What can hang from each mark
q_923: q_450 q_659
q_415: q_215 q_659 q_923
q_100: q_450 q_923
q_215: q_923
q_450: q_100 q_923
q_659: q_100 q_215

Each row was made from one small tree. Brackets hold a mark, then the marks that hang from it, in the order of their numbers. Every link used is in the known rows. Write each row's tree.
Known rows
[q_215 [q_923 q_450]]: [-1.78  2.42  0.13  1.59  0.60  1.46 -0.54  0.86  0.32  3.43  1.10 -0.45
 -0.72  1.93  1.50 -0.30 -0.59  0.29]
[q_215 [q_923 [q_450 q_100]]]: [-1.75  2.55 -0.69  0.77  0.95  1.34 -0.91  1.15 -0.24  3.76  2.08  0.19
 -1.26  1.72  1.70  0.91 -0.71 -0.65]
[q_100 q_923]: [-0.83  2.10  1.24 -2.33  1.05  0.61 -1.09 -0.77  0.07 -0.26  2.27  0.08
  1.44  1.11  1.30 -0.99 -1.24 -0.45]
[q_100 q_450 [q_923 q_659]]: [-2.27  1.57  1.53 -1.94  1.01  0.81 -0.10 -0.95  0.30  1.78  2.44 -1.02
  1.07  1.32  1.23 -2.40 -2.82  0.01]
[q_415 q_659]: [ 1.27 -1.32 -0.49  0.88  1.03  0.39  0.57  1.07 -0.89  1.48  1.41 -0.51
 -0.12  1.91  1.91 -0.46  0.37 -0.85]
[q_415 q_215 [q_659 q_100]]: [ 0.30 -1.28 -1.82  3.63  0.33 -1.57  0.31  0.78  1.04  2.34  2.65 -1.44
 -0.20  2.11  1.00 -0.56 -0.55 -2.42]
[q_659 [q_215 q_923]]: [-0.66  2.68  0.75  0.48 -0.36  2.32 -0.78  0.02 -0.51 -0.43  0.65  2.08
 -1.15  2.08  1.51 -1.77 -0.60  0.33]
[q_450 q_923]: [ 1.14 -1.28  0.64 -1.27  1.45  0.15 -0.60  0.58 -0.91  1.87  1.47  0.90
  1.24  1.84  2.43  0.64  0.09  1.11]
[q_659 q_100 q_215]: [ 0.68 -0.68  2.56  1.72 -0.29  1.55  0.16 -0.41  0.03 -3.79 -0.61  1.59
 -0.33  2.85  2.43 -0.67 -0.20 -1.03]
[q_415 [q_215 q_923]]: [-2.12  1.97 -2.73  1.51  0.04 -1.01 -0.98  0.20  1.09  3.32  2.35 -0.31
 -0.09  0.90  0.13 -1.96 -1.69 -0.30]
[q_923 q_450]: [-0.51  1.66  1.41  1.61  1.40  1.85  0.89  0.38 -0.04  1.17 -0.44 -1.29
 -0.06  1.70  1.94 -0.63 -0.22  0.00]
[q_450 [q_923 [q_659 q_100]]]: [ 0.94 -3.93  0.88 -0.27  0.91  1.48 -0.65  0.20 -0.62  2.20  0.52  1.23
  1.93  2.16  2.93  1.00  0.72  0.08]
[q_415 q_659 [q_923 q_450]]: [ 1.93 -0.44 -1.91  3.21  1.11  3.40  0.48  1.96  0.10  3.58  1.88 -1.93
 -1.71  2.17  0.78  1.00 -0.11 -1.47]
[q_923 q_450 [q_659 q_215]]: [-1.00  2.01  2.09  1.96  0.46  5.86  1.03 -0.41 -0.74  1.29 -1.86  0.26
 -0.26  1.64  2.20 -2.53  0.19 -0.35]
[q_215 q_923]: [-1.18  0.52 -0.93  0.13  0.20  0.19 -1.10  0.60 -0.09  1.92  1.32  0.70
 -0.09  1.62  1.37 -0.56 -0.64  0.45]
[q_100 [q_923 q_450]]: [-1.39  4.09  2.18 -0.92  1.46  1.87 -0.50 -0.45  0.47  1.30  2.10 -1.10
  0.86  1.45  1.44 -0.80 -1.17 -0.62]
[q_100 [q_450 [q_923 [q_659 q_215]]]]: [-0.36 -0.06  1.59 -0.31  0.97  0.99  0.53  0.10 -0.73  2.03  1.24  0.29
  0.02  2.25  2.22 -1.58 -1.66  1.41]
[q_450 q_100 q_923]: [ 1.10 -0.98 -0.64 -2.55  1.98 -0.09 -1.13  0.99 -1.77  2.46  2.94  1.99
  0.34  1.49  2.88  2.52 -0.15 -0.29]
[q_415 [q_659 [q_100 q_450] q_215]]: [ 0.95 -0.45  1.71  2.79  0.12  0.34  1.13  0.82 -0.10 -0.37  1.65 -0.34
 -1.64  3.52  2.24 -0.61 -0.69 -1.38]
[q_215 [q_923 q_659]]: [-1.58 -0.73 -1.11  0.11 -0.05  2.17 -1.09  0.23 -0.39  3.03  0.51  1.02
  0.49  1.22  1.52 -1.19 -0.27  0.18]
[q_215 [q_923 [q_450 q_100] q_659]]: [-2.17  1.37 -1.02  0.85  0.68  3.18 -0.83  0.81 -0.51  4.98  1.19  0.48
 -0.67  1.29  1.81  0.26 -0.28 -0.92]

Write each row's tree
[ 1.00 -2.32  1.78  0.05  0.41  2.79 -0.54 -0.03 -0.86  1.08  0.35  2.07
  1.12  2.47  2.96  0.24  0.62  0.03]
[q_450 [q_923 [q_659 q_100 q_215]]]
[-1.17  4.22  1.47  1.79 -0.08  3.23 -0.26  0.27 -0.17  0.92  0.49  1.14
 -1.67  2.32  1.66 -1.60 -0.62  0.23]
[q_659 [q_215 [q_923 q_450]]]
[ 0.85 -0.64 -0.13 -2.17  1.28  3.01 -0.95  0.42 -2.35  2.59  1.79  3.18
  0.13  1.39  3.01  1.11  0.22 -0.57]
[q_450 q_100 [q_923 [q_659 q_215]]]
[ 0.45 -0.31  3.23  1.48  0.25  0.03  0.37  0.07  0.21 -1.47  1.17  0.80
 -0.80  3.61  2.65 -0.18 -1.44  0.04]
[q_659 [q_100 [q_450 q_923]] q_215]
[-0.52 -1.35  0.83 -0.55  1.35 -0.12  0.42  0.36 -0.52  3.03  1.46 -0.44
  0.61  1.93  2.19 -1.01 -1.66  1.32]
[q_100 [q_450 [q_923 q_659]]]
[-1.68  4.39  2.71 -0.60  0.69  4.94 -0.36 -1.06 -0.07  1.32  1.03  0.11
  0.73  1.43  1.57 -2.20 -0.73 -0.81]
[q_100 [q_923 q_450 [q_659 q_215]]]
[-1.32 -2.22 -0.65  1.08 -0.33  1.57 -1.12  0.22  0.23  2.15  0.41  1.03
  0.58  1.88  1.90 -0.18 -0.01 -0.65]
[q_215 [q_923 [q_659 q_100]]]
[-1.99 -0.20  0.42  2.52  0.02  2.79 -0.61  0.54  0.60  3.69  0.25 -0.20
  0.01  2.21  1.88  0.10 -0.01 -0.74]
[q_215 [q_923 q_450 [q_659 q_100]]]
[-0.70  0.83  2.72  0.68  0.82  0.63 -0.53 -0.35  1.18 -0.52  1.52 -0.90
  0.97  2.46  1.95  0.79 -0.70 -1.67]
[q_659 [q_100 [q_923 q_450]]]
[-0.93  0.81 -0.36 -3.22  1.32  1.79 -1.32 -0.48 -1.16  1.37  2.65  1.44
  0.92  0.41  2.05  0.38 -0.91 -1.87]
[q_450 [q_100 [q_923 q_659]]]
[-0.52  3.22  3.98  1.21  0.12  2.84 -0.39 -0.80  0.83 -2.14  1.13  0.48
 -0.23  2.93  2.11 -0.42 -0.77 -1.66]
[q_659 [q_100 [q_923 q_450]] q_215]
[-0.83  1.97  0.26 -2.96  0.99  2.86 -1.23 -0.70 -1.34  0.53  2.47  2.17
  0.30  0.70  2.05 -0.22 -0.99 -1.93]
[q_450 [q_100 [q_923 [q_659 q_215]]]]
[ 2.43 -0.26 -0.01  4.91  0.15  4.16  0.52  1.65  0.51  1.24  1.56 -0.85
 -2.53  3.42  1.25  1.32 -0.03 -2.53]
[q_415 [q_659 q_100 q_215] [q_923 q_450]]
[-1.09 -0.10  2.43 -0.11  0.69 -1.61 -0.30 -0.50  1.29 -1.13  2.50 -1.14
  0.67  2.60  1.77 -0.02 -2.36 -0.93]
[q_659 [q_100 q_450 q_923]]
[-1.13  4.47  0.88  1.04  0.17  3.21 -0.54  0.56 -0.63  1.26  1.27  1.57
 -2.13  2.11  1.79 -0.62 -0.63 -0.47]
[q_659 [q_215 [q_923 [q_450 q_100]]]]
[ 1.19 -1.77 -1.60  1.00 -0.08  5.30 -0.28 -0.04 -0.43 -0.13 -0.49  1.21
 -0.37  1.17  0.91 -1.19 -0.49 -0.65]
[q_415 [q_923 [q_659 q_215]]]
[ 0.83 -0.90  1.20 -0.97  0.74  3.29 -0.47 -0.05 -1.49  1.84  0.37  2.05
  1.06  1.79  2.56 -0.80  0.51  0.75]
[q_450 [q_923 [q_659 q_215]]]
[-2.57  3.41 -1.98  2.64  0.34  0.03 -0.61  0.43  1.32  4.49  2.17 -1.23
 -0.56  1.21  0.17 -1.74 -1.63 -0.46]
[q_415 [q_215 [q_923 q_450]]]
[-0.82 -1.74  1.74  2.90  0.69  3.62  0.83 -0.08  0.37  1.52 -1.54 -0.91
  0.78  2.02  2.57 -0.28  0.42 -1.26]
[q_923 q_450 [q_659 q_100]]
[-1.17  0.94  2.10  2.47 -0.68  0.13 -0.16  0.23  0.86 -1.14  1.35  0.75
 -1.76  3.57  1.94 -0.90 -1.98 -0.41]
[q_659 [q_100 q_450] [q_215 q_923]]
[-0.70  0.12  2.89  3.25  0.06  5.25  0.97 -0.43 -0.02  0.16 -1.86  0.26
 -0.13  2.42  2.59 -1.21  0.37 -1.37]
[q_923 q_450 [q_659 q_100 q_215]]
[-2.14  3.14  2.39 -1.71  0.51  2.06 -0.02 -1.21  0.01  0.58  2.19 -0.16
  0.32  1.65  1.32 -3.20 -2.76 -0.03]
[q_100 q_450 [q_923 [q_659 q_215]]]
[-0.97  2.19  1.18  0.99  0.89  5.52  0.68 -0.07 -1.38  1.82 -0.57  1.13
 -0.94  1.30  2.53 -0.97 -0.03 -1.50]
[q_923 [q_450 q_100] [q_659 q_215]]
[ 0.10 -2.35  1.58  1.36 -0.41  3.78  0.28 -0.83 -0.46 -1.77 -1.60  1.73
  0.65  2.04  2.51 -1.58  0.29 -1.12]
[q_923 [q_659 q_100 q_215]]
[ 0.74 -2.13 -0.94 -2.54  1.72  1.67 -1.07  0.65 -2.02  3.66  2.18  2.25
  0.92  1.06  3.02  1.81  0.32 -0.62]
[q_450 q_100 [q_923 q_659]]
[-0.83  1.89  2.45  3.21 -0.56  2.45 -0.40  0.30  0.64 -0.41  0.35  0.97
 -1.50  3.37  2.10 -0.03 -0.31 -1.06]
[q_659 q_100 [q_215 [q_923 q_450]]]
[-0.73  0.52 -4.39  2.82  0.77  3.71 -0.35  0.57  0.82  4.89  1.75 -1.11
 -1.03  0.21 -0.13 -0.32 -1.64 -2.26]
[q_415 q_215 [q_923 [q_450 q_100] q_659]]
[-0.32  0.32  1.69  2.07 -0.87  1.49 -0.82  0.05  0.38 -1.75  0.46  2.01
 -0.99  3.11  2.11 -0.24 -0.39 -0.91]
[q_659 q_100 [q_215 q_923]]
[-1.08  1.13 -0.80  2.54  0.51 -2.44  0.06  0.42  1.75  3.16  4.94 -2.49
 -0.30  2.36  0.47 -1.00 -2.34 -2.38]
[q_415 q_215 [q_659 [q_100 q_450 q_923]]]
